(in the rows, 128 means zero)
Known rows, with every step that occurs
mide/zuraz/botad: [ 96 172  67 106 148 144 116 138 166 179 100 162 124 118 124  99 131 165
 122 178 100 161 111 141 132 140 119 120  97 139 100 136 122  92 113]
bipotob/vatu: [118 148 105 113 150 138 142 138 125 137 125 141 121 141 111 109 138 164
 109 154 122 123 130 146 128 125 109 138 156 156 149 103  92  73  80]
ramu/sekod/zuraz: [ 80 146 100  91 121 141 121 110 123 134 124 147 107 117 120 127 155 180
  99 120 126 156 136 149 126 133 113 121 146 154  99 131 109  61 135]
bevu/fiku/botad: [118 127 133 131 146 153 165 141 164 122 143 167 113 166  98  87 128 135
  95 147 136 113 144 163 122 122 193  84 137 101 122 139 117  98  57]
sekod/zuraz/mide/pifop: [ 93 132  37 100 134 158 139  99 124 190 100 113 114 110  75 120 138 190
 128 137  99 172 106 142 133 127 135 151 121 169 122 111  73  96 176]
bipotob/zuraz/mide: [ 72 120  77 103 116 120 138 144 123 140  82 156 140 119  87  91 132 201
 122 166 110 141 117 123 122 150 147 115 103 212 100 108  86  90 118]
pifop/mide/zuraz/bipotob: [ 80 183  69 110 153 157  91 113 148 207  44 156 169 112  99 137 140 197
 158 140  95 159 129 120 158 148 116 115 147 159 120 163 103 111 154]
bipotob/zuraz/setor: [ 80 171  77  85 123 129 120 117 147 110  85 153 141  90 127  96  90 192
 129 159 108 135 120  91 123 117 148 123  96 200 142  93 103 100 110]
fiku/bevu: [143 132 132 139 121 138 154 133 164 145 145 145 115 142 134 116  95 145
 153 165 117 142 139 145 138 157 145 134 123 169 108 113 132  62 126]
setor/zuraz/bipotob/vatu: [ 82 151  85 121 143 122 116 133 158 164  89 155 150 125  94 126 161 194
 103 147 100 172 163 113 139 138 145 107 176 177 181 104  75  80 130]
gimot/botad/mide/pifop: [155 143  78 148 106 154 112 104 132 171 108 132 163 117 124 157 123 131
 136 144  88 153 168 134 152 145 139 129 114 171 143 126 124 174 117]
gimot/botad/zuraz/sekod/ramu: [136 171  58 152  87 144 131  82 108 134 102 211 115 136 127 141 128 192
 156  76  68 124 165 154 126 187 121  88 127 123 147 131 113  79 119]
ruped/botad/gimot: [151 127  92 142 107 137 170 159 119 157  98 117 111 176 108 110  73 168
 126 128  85 134 125 149 112 109 128 141 125 135  93 123 139  94  72]
pifop/mide/botad/gimot: [126 151  77 145 132 174  92 170 164 183  87 138 140 144  90 130  91 148
 121 120  88 151 138 139 146 117 130 164 154 142 105 137 145  99 129]
setor/zuraz: [102 140 103 111 109 133 112 143 161 129 124 152 141 133 125 132 119 152
 106 143  96 152 134 115 155 153 136 119 162 180 126 127 115  95 119]
botad/mide: [152 150 115 118  98 137 128 136 144 147 103 148 158 157 110 134 121 134
 134 160  99 156 143 138 150 127 124 112 123 152 106 134 152 119  95]
bipotob/zuraz/mide/botad/ruped: [ 82  97  74 131  97 116  98 161 146 193  45 144 141 138  68  94 122 185
 124 186 134 164 145 151 129 155 146 143 105 161 121  87  80  71 129]
pifop/mide/zuraz: [104 169  81 102 141 164  91 136 138 181  72 160 168 123 112 123 119 172
 150 143 104 134 112 128 167 157 101 138 151 170  98 161  99  95 117]
ruped/botad/mide/zuraz: [161 135  82 122  86 130 137 170 137 201  53 149 177 170 103 117 102 167
 166 163  95 181 128 156 145 140 113 122 111 146  87 143 115 110  76]
pifop/mide: [118 149 124 105 143 160 109 137 148 146 103 148 144 151 126 135 122 153
 128 119  80 119 111 114 162 150 106 136 149 181 110 145 136 111 115]
bevu/fiku/botad/zuraz: [123 137  98 110 113 127 166 157 156 147 128 202 127 179  97  86 131 158
 111 151 133 129 167 180 126 151 174  54 132  97 118 156 108  90  54]
mide/botad/zuraz/sekod/ramu: [125 162  54 141 103 159 128 114 144 156  89 202 129 144 102 134 118 184
 172  85  93 180 149 186 126 141 126 130 132  95 149 117 126  40 155]
setor/zuraz/sekod: [ 84 145  98 121 123 142  96 116 165 111 113 178 146 116  98 157 140 185
 107 135  83 156 145 117 131 154 148 123 147 156 158 109 126  78 129]
ruped/botad: [140 110 122 119 124 135 169 157 141 143 112 129 117 180 135 122  99 157
 134 122  89 141 101 147 125 134 110 132 128 157 111 120 131 106  86]
zuraz/setor: [112 189  99  99 141 143 116  96 152 108 110 140 121 103 132 116  83 163
 113 153  95 139 108  98 132 117 130 131 123 152 138 103 124 111 111]
setor/zuraz/mide/botad/ruped: [100 101  84 145  95 119  71 162 172 193  60 147 143 148  69 118 119 163
  93 183 107 192 153 136 155 178 149 139 150 141 123 100  81  77 141]
sekod/zuraz/botad/mide/pifop: [129 149  53  95 122 158 124 125 181 212 102 134 133 131 105 128 151 157
 130 142  71 200 136 139 137 113 137 135  74 156 126 120 147 112 162]
ruped/botad/mide/zuraz/setor: [153 173  70 108  95 128 116 143 153 183  33 154 179 135 105 103  68 181
 161 172  81 189 121 114 145 129 124 125  93 147 109 125 107 116  82]
zuraz/sekod/ramu: [122 163 101 142 130 174 141  71 118 110 108 165 114 133 114 125 122 178
 154  89  80 125 126 146 122 117 139 140 132 115 143 109 131  47 134]
ruped/botad/mide: [174 112 127 126  88 127 158 172 148 164  85 139 153 194 118 128 108 148
 147 138  79 167 127 142 138 134 114 120 110 155  99 128 155 120  76]
gimot/botad: [126 145 103 145 122 137 128 118 132 125 143 147 108 133 148 141 115 134
 110 129 103 114 139 130 133 168 117 106 142 165 126 127 122 143  95]
ramu/sekod/zuraz/bipotob: [ 60 157  86 101 135 134 122  89 133 159  97 147 106 105 108 139 175 204
 109 116 124 179 148 144 116 122 129 100 143 144 118 134 114  74 170]
fiku/botad: [112 139 127 116 117 152 157 134 157 138 141 170 119 155 132 114 132 129
 112 156 111 150 107 157 132 138 160 114 150 128 121 126 137  89  85]
ramu/sekod/zuraz/bipotob/vatu: [ 58 156  82 100 157 125 123 103 118 169  90 152 116 105  88 121 197 224
  95 124 131 172 161 150 109 119 120 108 163 150 155 108  76  47 148]
gimot/botad/zuraz/sekod: [109 161  65 133 100 120 109 108 130 130 117 210 123 127 118 164 138 188
 127 123  87 129 167 150 117 199 114  78 120 134 154 133 130 117 102]
sekod/ramu: [145 160 105 132 119 170 160  97 114 128 119 138 113 149 142 104 102 147
 152  99  94 124 117 143 145 114 124 137 147 139 107 124 115  62 120]

Rows
[ 87 122  64 116 129 145 105 118 138 167  86 133 161 104  82 123 131 187
 109 163  77 186 133 112 153 150 165 144 139 198 136 109  71 109 163]	setor/zuraz/mide/pifop
[109 185  58 139 127 178 123  66 108 146  75 177 140 105 101 115 119 197
 173 114  99 138 125 160 129 126 134 142 135 104 129 125  92  35 133]	mide/zuraz/sekod/ramu
[145 146  90 116 115 160 121 107 137 173  95 124 172 129 103 145 120 144
 147 163  97 171 149 143 155 105 140 149 114 158 136 122 133 132 129]	botad/mide/pifop
[126 164  66 133 113 179  95 128 158 176  61 213 151 154  99 138 129 191
 176  58  61 170 144 158 151 161 113 137 143 122 146 135 133  46 166]	pifop/mide/botad/zuraz/sekod/ramu
[132 133 108 150 102 122 105 105 124 158 109 136 106 149 139 137 111 138
 107 157 114  96 160 139 142 181 114 114 139 132 133 121 110 119  81]	gimot/botad/ruped
[ 92 125  90 117 111 124 108 144 149 140  96 158 145 131  88 113 131 175
  92 163  80 171 125 106 149 173 147 109 149 192 105 120  87  96 131]	setor/zuraz/mide
[132 156  70 124  89 115 129 134 124 149 126 181 120 145 145 142 118 155
 126 131  99 130 157 149 136 196  99  74 136 159 121 149 112 132  89]	gimot/botad/zuraz
[ 67 122  73 119 127 139 102 142 146 168  93 153 110 111  75 113 160 187
  87 130 126 209 127 162 119 148 127 130 140 146  90 113  88  65 171]	ramu/sekod/zuraz/mide/botad
[111 123  83 114 112 115 162 156 143 163 100 209 130 176  57  68 144 181
  96 167 119 143 160 170 127 171 189  46 118 106  97 151  84  90  67]	bevu/fiku/botad/zuraz/mide
[128 151  65 156 117 156 126 153 154 162 117 130 116 134  92 123  82 142
 116 147 120 162 141 167 119  95 140 157 144 115 109 116 141  94 118]	mide/botad/gimot
[ 82 181  58 117 140 141 119  98 137 187  75 145 143 104 102 131 131 189
 152 165 126 168 134 150 132 124 128 105 140 132 124 143 101 103 147]	mide/zuraz/bipotob
[ 96 123  51 125 118 150 126 155 164 184 107 137  99 137  73 116 129 163
 116 133 114 198 102 158 125 146 120 139 136 142  99 110  94  90 167]	sekod/zuraz/mide/botad
[142 172  74 116  93 139 109 132 135 186  72 158 179 128  95 124 115 154
 157 188 121 170 144 153 156 131 120 117 125 139  92 147 114 103  95]	botad/mide/zuraz
[106 127 113 115 111 116  86 147 190 177  89 161 124 155 127 113 134 155
  82 177  74 156 153 107 151 168 142 116 115 147 131 113 130  74 112]	setor/zuraz/botad/ruped
[112 137  30 127 108 125 118 109 104 189  89 160 142 114 100 133 133 186
 128 148  82 159 153 147 142 194 132 102 112 178 130 134  72 148 137]	gimot/botad/zuraz/mide/pifop
[107 146 104  95 109 128 104 141 169 168  99 177 126 134 110 118 182 169
  88 142  83 196 156 134 130 134 127  96  86 154  86 131 158  77 128]	ramu/sekod/zuraz/botad/mide
[128 172  69 119 101 150 140  85 110 135  93 204 127 143 111 130 126 199
 168  93  77 139 147 164 128 143 123 110 127 112 140 129 123  35 131]	botad/zuraz/sekod/ramu
[106 123  87 139 134 145 118 156 156 159 101 141 121 136  83 115 117 149
 111 157 110 186 110 151 128 145 129 140 134 144 107 108 111 107 142]	zuraz/mide/botad
[117 160  72 142 142 137 136 140 158 218  50 192 181 146  34  73 172 187
 121 191 144 172 198 172 129 116 203  63 136  86 152 140  65  85  63]	bevu/fiku/botad/mide/zuraz/bipotob/vatu
[128 175  59 156  97 137  78 104 133 164  75 196 169 103  89 158 137 176
 143 162  97 154 171 143 134 178 130  98 112 128 133 135 120 130  96]	gimot/botad/mide/zuraz/sekod
[101 151  62 121 110 136 106 141 168 153 104 198 135 134  90 157 130 184
 143 131 110 186 151 181 118 153 117 119 127 102 157 117 144  78 139]	mide/botad/zuraz/sekod
[114 175  85  95 122 125 142 129 171 132 106 208 127 146  98  74 103 174
 104 157 117 137 161 138 124 141 188  55 110  98 139 135 102  96  62]	bevu/fiku/botad/zuraz/setor
[ 73 184  87  78 134 136  98  88 138 115 102 153 108  79 122 116 125 196
  94 126 111 162 128 108 123 124 126 122 128 155 120 109 101  67 138]	ramu/sekod/zuraz/setor
[145 148 116 113 117 135 121 156 182 161 106 163 141 161 119 120 141 135
 113 169  71 175 138 124 137 130 131 103  81 151 101 128 180 119 101]	zuraz/botad/mide
[133 106  76 107  89 100 165 174 118 181  68 168 133 192  95 104 117 203
 134 141  72 174 115 153 128 182 104  93 107 162  88 133 101  95  94]	ruped/botad/zuraz/mide
[120 135 120 116 131 127 112 125 166 172  97 142 102 166 128 111 132 148
  97 180  92 133 136 136 133 143 124 125  93 118 124 112 150  81  99]	zuraz/botad/ruped
[ 87 122  97 101 114 112 116 146 164 175  74 156 121 145 124  91 138 178
 110 183 104 128 146 128 123 144 141 122  68 168 128  99 128  68 100]	bipotob/zuraz/botad/ruped
[109 164  59 132 104 105 130 111 134 175 100 181 122 135 132 155 141 180
 134 129  97 154 176 141 127 187 117  54 133 150 139 153 117 147 132]	gimot/botad/zuraz/bipotob
[127 138  80 115 115 149  91 147 200 189  86 154 181 125 111 133 144 152
 112 166  49 213 163 107 160 135 166 131  93 189 142 117 142 123 146]	setor/zuraz/botad/mide/pifop
[126 124 106 140 114 140 103 140 163 180  92 126 114 159 111 132 102 132
 126 166 137 151 145 170 139 134 117 156 144 103 138 103 128  81 117]	mide/botad/ruped
[115 136  55 161 117 142 119 155 138 176  89 132 120 131  54 105  92 165
 101 167 107 177 133 156 118 115 153 150 131 125  90 108 118  94 130]	zuraz/mide/botad/gimot
[124 193  55 110  97 109 105 108 139 134 107 187 123 108 146 129  87 174
 118 138  83 138 150 108 137 183 114  79 115 158 142 128 105 141  97]	gimot/botad/zuraz/setor
[121 176  68 123 107 146  89 107 138 165  63 187 184 109  68 146 136 186
 155 176 107 171 153 152 136 136 131 120 110 114 126 131 130  89 110]	botad/mide/zuraz/sekod
[ 73 109  63 127 119 133 122 173 156 159  79 152 142 121  80  98 125 182
 128 160 124 180 119 145 119 143 149 135 111 193 112  95  90  94 141]	bipotob/zuraz/mide/botad
[151 128 134 137 112 145 152 155 172 142 116 176 151 183  82  92 133 126
 106 164 123 140 169 160 138 122 199  73 120 101 111 144 137 115  48]	bevu/fiku/botad/mide
[103 133  84  99  84 119 152 151 139 176  98 211 139 165  88  95 149 173
 111 173  93 181 122 162 136 183 155  75 130 136  94 142 106  80  94]	fiku/botad/zuraz/mide
[105 128  47 161  96 132  95 176 162 179  81 148 140 125  52 109  96 172
  83 163  87 201 151 129 134 136 170 138 150 155  97 111  99  86 143]	setor/zuraz/mide/botad/gimot
[122 145  64 112 100 132 125 167 164 172 111 172 132 154 116 135 110 151
 141 144 124 184 143 181 136 148 102 120 143 129 124 131 125  93 127]	mide/botad/zuraz
[ 64 139  84 107 126 139 125 116 137 110  96 174 140 105 101 134 140 209
 140 139 110 126 135 135 106 129 149 127 106 174 156  97 124  72 116]	bipotob/zuraz/sekod
[111 140  67  97 100 106 136 138 116 166  88 177 136 147  85 109 131 190
 122 165  95 162 129 145 138 176 117  91 119 158  90 140  99  94 115]	botad/zuraz/mide
